Known rows, with every step that occurs:
m z g s: [-.02, -.27, -.04, -.14, .53, .38, -.35, .40, -.16, -.21, .01, -.05, .61, .06, .74, -.16, .27, .08, -.48, .22, .42, .09, -.40, -.28, .37, -.07, .31, .07, .44, .02]
g h s r x: [.07, -.35, .01, -.36, .66, -.01, -.38, .81, -.14, -.15, .16, -.15, .53, .05, .51, -.25, .44, .04, -.40, .01, .05, -.25, -.47, -.23, .47, .06, .01, -.45, .23, -.12]
z m: [-.01, -.39, .16, -.12, .36, .43, -.48, .11, -.13, -.12, .16, .05, .06, -.24, .58, -.17, .44, .07, -.38, .03, .18, .00, -.57, -.37, .24, .02, .49, .06, .52, .09]
t h s g r x: [.12, -.40, -.07, -.26, .52, -.01, -.49, .62, .02, -.25, .26, -.06, .49, .25, .59, -.41, .47, .04, -.42, .34, -.02, -.05, -.51, -.24, .42, -.05, -.03, -.60, .36, -.02]
h s: [-.21, -.39, .21, -.11, .25, .15, -.34, .28, -.25, -.19, .01, -.06, .23, -.05, .57, -.22, .33, -.16, -.28, .21, .05, -.07, -.50, -.33, .35, .01, .27, -.14, .34, .05]
h s r x: [.07, -.42, .09, -.32, .54, .04, -.46, .73, -.16, -.04, .07, -.12, .42, -.11, .50, -.31, .38, -.01, -.30, .10, .06, -.06, -.42, -.27, .43, .05, .02, -.46, .41, -.03]
x r: [-.02, -.44, .18, -.36, .19, .13, -.32, .39, -.25, .14, .11, .16, .11, .03, .43, -.36, .39, .03, -.48, .08, .28, .06, -.42, -.36, .57, .14, .44, .00, .60, .22]
r t h s g m: [-.02, -.27, -.20, -.17, .27, .33, -.69, .10, .07, -.59, .14, .01, .42, .08, .40, -.17, .74, .13, -.30, .10, .07, -.05, -.58, -.31, .23, -.19, .39, -.79, .43, .00]
g m z r h s: [.02, -.34, .10, -.35, .45, .49, -.74, .55, -.20, -.48, .13, -.17, .67, .03, .63, -.11, .58, .00, -.38, .02, .17, -.10, -.54, -.23, .17, -.22, .43, -.42, .50, -.17]
t h: [.00, -.58, .09, -.25, .18, .00, -.27, -.10, .04, -.16, .23, .14, .04, .04, .51, -.33, .27, -.03, -.32, .11, .23, .00, -.50, -.20, .13, .07, .30, -.03, .41, .06]
s g m r: [.08, -.47, -.06, -.15, .37, .33, -.58, .22, -.05, -.14, .11, .02, .30, .30, .60, -.22, .79, .16, -.42, -.09, .30, .10, -.42, -.39, .46, -.24, .52, -.36, .77, .16]
r t h: [.06, -.54, -.11, -.30, .18, .17, -.40, -.09, .09, -.30, .24, .24, .04, -.11, .36, -.35, .44, -.03, -.34, .04, .26, .05, -.41, -.13, .15, .05, .24, -.28, .38, .02]
z g: [-.05, -.49, -.02, -.13, .48, .29, -.18, .00, -.07, -.04, .25, .07, .10, .09, .66, -.10, .38, .05, -.37, .21, .35, .23, -.47, -.32, .40, .02, .35, .12, .50, .05]
x r t h s g m z: [.12, -.22, -.06, -.46, .21, .58, -.77, .46, .07, -.48, .02, .05, .82, .20, .28, -.19, .65, .14, -.50, .04, .28, .01, -.64, -.26, .28, -.31, .43, -.75, .65, .12]
s r x: [.17, -.52, .03, -.36, .55, .05, -.36, .61, -.08, .11, .13, .00, .20, -.14, .44, -.36, .36, .10, -.31, .01, .14, .04, -.34, -.27, .43, .10, .10, -.23, .48, .03]
x r t h: [.15, -.49, -.08, -.46, .10, .13, -.45, .12, .03, -.18, .24, .28, .17, -.02, .30, -.42, .51, .00, -.50, .04, .36, .08, -.43, -.16, .34, .09, .30, -.43, .52, .09]
s g: [-.05, -.53, .05, -.09, .31, .08, -.17, .18, .02, .01, .10, .24, .12, .25, .48, -.27, .38, .19, -.23, .14, .14, .09, -.43, -.36, .45, -.06, .35, -.09, .57, .16]
v x r: [.04, -.40, .30, -.32, .31, .21, -.49, .69, -.19, .09, .06, .16, .19, -.14, .35, -.38, .45, -.02, -.68, .08, .43, .01, -.44, -.49, .67, .18, .35, -.06, .46, .26]
h s g m z: [-.08, -.27, .10, -.22, .34, .58, -.59, .42, -.06, -.38, -.09, -.10, .64, .15, .46, -.08, .46, .11, -.32, .06, .10, -.01, -.63, -.39, .26, -.31, .48, -.30, .57, .15]
s r t h: [.23, -.62, -.18, -.43, .23, .11, -.52, .14, .11, -.17, .14, .24, .15, .01, .33, -.38, .53, .04, -.41, -.05, .34, .03, -.30, -.12, .29, .04, .19, -.46, .55, .05]
t h s r: [.09, -.54, .08, -.36, .25, -.05, -.49, .37, -.06, -.13, .02, -.01, .42, .18, .52, -.29, .40, -.07, -.37, .11, .24, -.14, -.44, -.22, .36, -.01, .17, -.48, .55, .02]
t q: [-.06, -.67, .16, -.40, .25, -.07, -.26, .12, -.14, .03, -.07, .09, .00, -.22, .50, -.31, .11, .23, -.23, .29, .08, .11, -.34, -.35, .38, -.12, .39, .13, .58, .24]
r h s g: [-.02, -.42, .09, -.13, .33, .07, -.30, .36, .03, -.28, .12, .17, .42, .35, .47, -.20, .47, .13, -.23, .17, .02, -.07, -.51, -.27, .34, -.15, .23, -.46, .45, -.08]

Rows:
[.21, -.63, -.06, -.46, .34, .31, -.65, .20, -.07, -.13, -.03, .12, .23, -.29, .51, -.24, .57, .22, -.44, .08, .28, .19, -.30, -.25, .40, -.30, .42, -.33, .83, .15] => z m r t q
[-.06, -.41, -.03, -.24, .17, .15, -.47, .09, -.03, -.45, .12, .06, .32, -.08, .45, -.27, .45, -.17, -.33, .18, .14, -.06, -.50, -.15, .17, -.02, .16, -.53, .28, -.06] => r t h s
[.04, -.37, .11, -.26, .27, .05, -.35, .55, -.03, -.17, .13, .22, .53, .43, .41, -.26, .54, .17, -.37, .16, .12, -.06, -.53, -.28, .52, -.11, .28, -.58, .59, -.03] => x r h s g
[.21, -.59, .03, -.40, .39, .09, -.43, .41, -.02, .00, .13, .18, .16, .12, .37, -.30, .49, .14, -.36, -.16, .21, -.07, -.30, -.19, .37, .04, .25, -.18, .58, -.03] => s r h
[.00, -.43, .04, -.33, .44, .05, -.39, .64, -.20, -.14, .02, -.07, .46, .26, .56, -.21, .50, -.01, -.44, -.04, .14, -.30, -.42, -.29, .55, .02, .20, -.33, .37, -.02] => g h s r
[.10, -.56, -.11, -.39, .41, .54, -.51, .42, -.14, -.16, .08, .16, .33, -.14, .49, -.26, .51, .02, -.38, .04, .38, .20, -.27, -.17, .37, -.13, .35, -.20, .63, .04] => m z r t
[.10, -.58, .01, -.62, .17, .05, -.45, .35, -.15, .01, -.07, .23, .14, -.26, .30, -.37, .36, .26, -.39, .22, .21, .17, -.27, -.31, .57, -.10, .39, -.24, .69, .26] => x r t q
[.01, -.45, .03, -.24, .48, .55, -.24, .15, -.02, -.07, .13, .06, .39, .17, .60, -.05, .24, .04, -.43, .15, .43, .28, -.53, -.26, .29, -.14, .37, .19, .60, .10] => m z g
[.03, -.26, .07, -.28, .38, .58, -.64, .45, .03, -.47, .01, -.04, .70, .22, .39, -.07, .53, .18, -.34, -.04, .08, -.06, -.63, -.28, .15, -.33, .43, -.40, .54, .00] => r h s g m z
[-.03, -.42, -.01, -.15, .34, .18, -.49, .61, -.20, -.14, .02, -.01, .33, .37, .63, -.35, .56, .02, -.45, .29, .00, -.06, -.38, -.40, .66, -.10, .21, -.33, .51, .18] => h s g r
[-.21, -.32, .11, -.15, .38, .09, -.25, .39, -.23, -.32, .13, -.09, .38, .16, .60, -.16, .40, -.10, -.38, .11, .01, -.32, -.55, -.29, .37, .04, .24, -.14, .12, -.06] => g h s
[.05, -.28, -.11, -.31, .29, .59, -.71, .27, .13, -.59, .00, .01, .72, .13, .34, -.13, .58, .10, -.37, .04, .18, .01, -.64, -.23, .13, -.34, .38, -.64, .52, .06] => r t h s g m z
[.03, -.47, .16, -.34, .43, .33, -.50, .59, -.18, -.31, .11, -.03, .63, .12, .63, -.17, .40, -.07, -.36, .12, .21, -.06, -.49, -.15, .22, -.17, .28, -.30, .53, -.19] => m z r h s
[.13, -.18, .19, -.39, .43, .62, -.84, .89, .01, -.39, -.02, .00, .89, .16, .28, -.14, .65, .17, -.63, -.04, .30, -.11, -.67, -.42, .42, -.26, .42, -.54, .55, .09] => v x r h s g m z
[.10, -.46, -.09, -.33, .48, .60, -.50, .45, -.14, -.05, .11, -.07, .39, .27, .69, -.18, .43, -.01, -.61, .18, .32, .20, -.39, -.29, .54, -.08, .28, .16, .60, .19] => m z g r
[.19, -.48, -.08, -.23, .43, .32, -.59, .24, .05, -.25, .23, .10, .36, .34, .50, -.21, .83, .21, -.42, -.22, .24, .02, -.41, -.25, .31, -.24, .44, -.45, .71, -.04] => s g m r h
[.17, -.61, -.18, -.56, .44, .38, -.68, .40, -.01, -.25, -.07, .10, .49, -.13, .45, -.19, .53, .49, -.28, .21, .25, .24, -.30, -.32, .43, -.45, .53, -.45, .85, .17] => s g m z r t q
[.05, -.35, -.09, -.38, .32, .49, -.82, .30, -.08, -.62, .12, -.12, .67, -.07, .54, -.17, .62, -.10, -.43, .12, .29, -.02, -.55, -.16, .12, -.21, .35, -.67, .48, -.10] => g m z r t h s
[-.01, -.38, .06, -.26, .33, .21, -.57, .56, -.24, -.31, .12, -.07, .32, .12, .58, -.31, .53, -.14, -.47, .12, -.05, -.20, -.41, -.24, .40, .00, .16, -.28, .32, -.05] => g r h s
[.07, -.39, -.06, -.31, .16, .04, -.41, .36, .08, -.29, .14, .25, .52, .33, .38, -.31, .58, .07, -.41, .25, .23, .02, -.54, -.23, .48, -.11, .23, -.81, .56, .04] => x r t h s g
[.11, -.52, -.09, -.31, .34, .25, -.49, .40, .12, -.38, .11, .18, .75, .34, .54, -.22, .52, .09, -.33, .26, .33, .08, -.49, -.14, .31, -.31, .22, -.74, .65, -.07] => m z r t h s g
[.13, -.51, .12, -.16, .39, .44, -.55, .19, -.15, -.04, .15, .03, .23, .00, .70, -.21, .66, -.04, -.53, -.09, .38, .09, -.47, -.29, .35, -.13, .47, -.12, .77, .08] => z m r
[-.14, -.42, .12, -.05, .29, .08, -.26, .32, -.07, -.15, .02, .10, .35, .27, .55, -.23, .41, .06, -.22, .28, .06, .00, -.52, -.37, .44, -.12, .27, -.35, .48, .08] => h s g
[.00, -.39, -.04, -.29, .60, .47, -.15, .26, .01, -.21, .24, .02, .51, .37, .63, -.01, .34, .11, -.53, .01, .36, .00, -.59, -.23, .34, -.10, .33, .19, .34, -.03] => m z g h
[.10, -.39, -.03, -.41, .60, .36, -.40, .67, -.09, -.19, .03, -.12, .82, .46, .62, -.02, .47, .05, -.55, .02, .35, -.13, -.51, -.24, .51, -.16, .21, -.29, .48, -.05] => m z g h s r
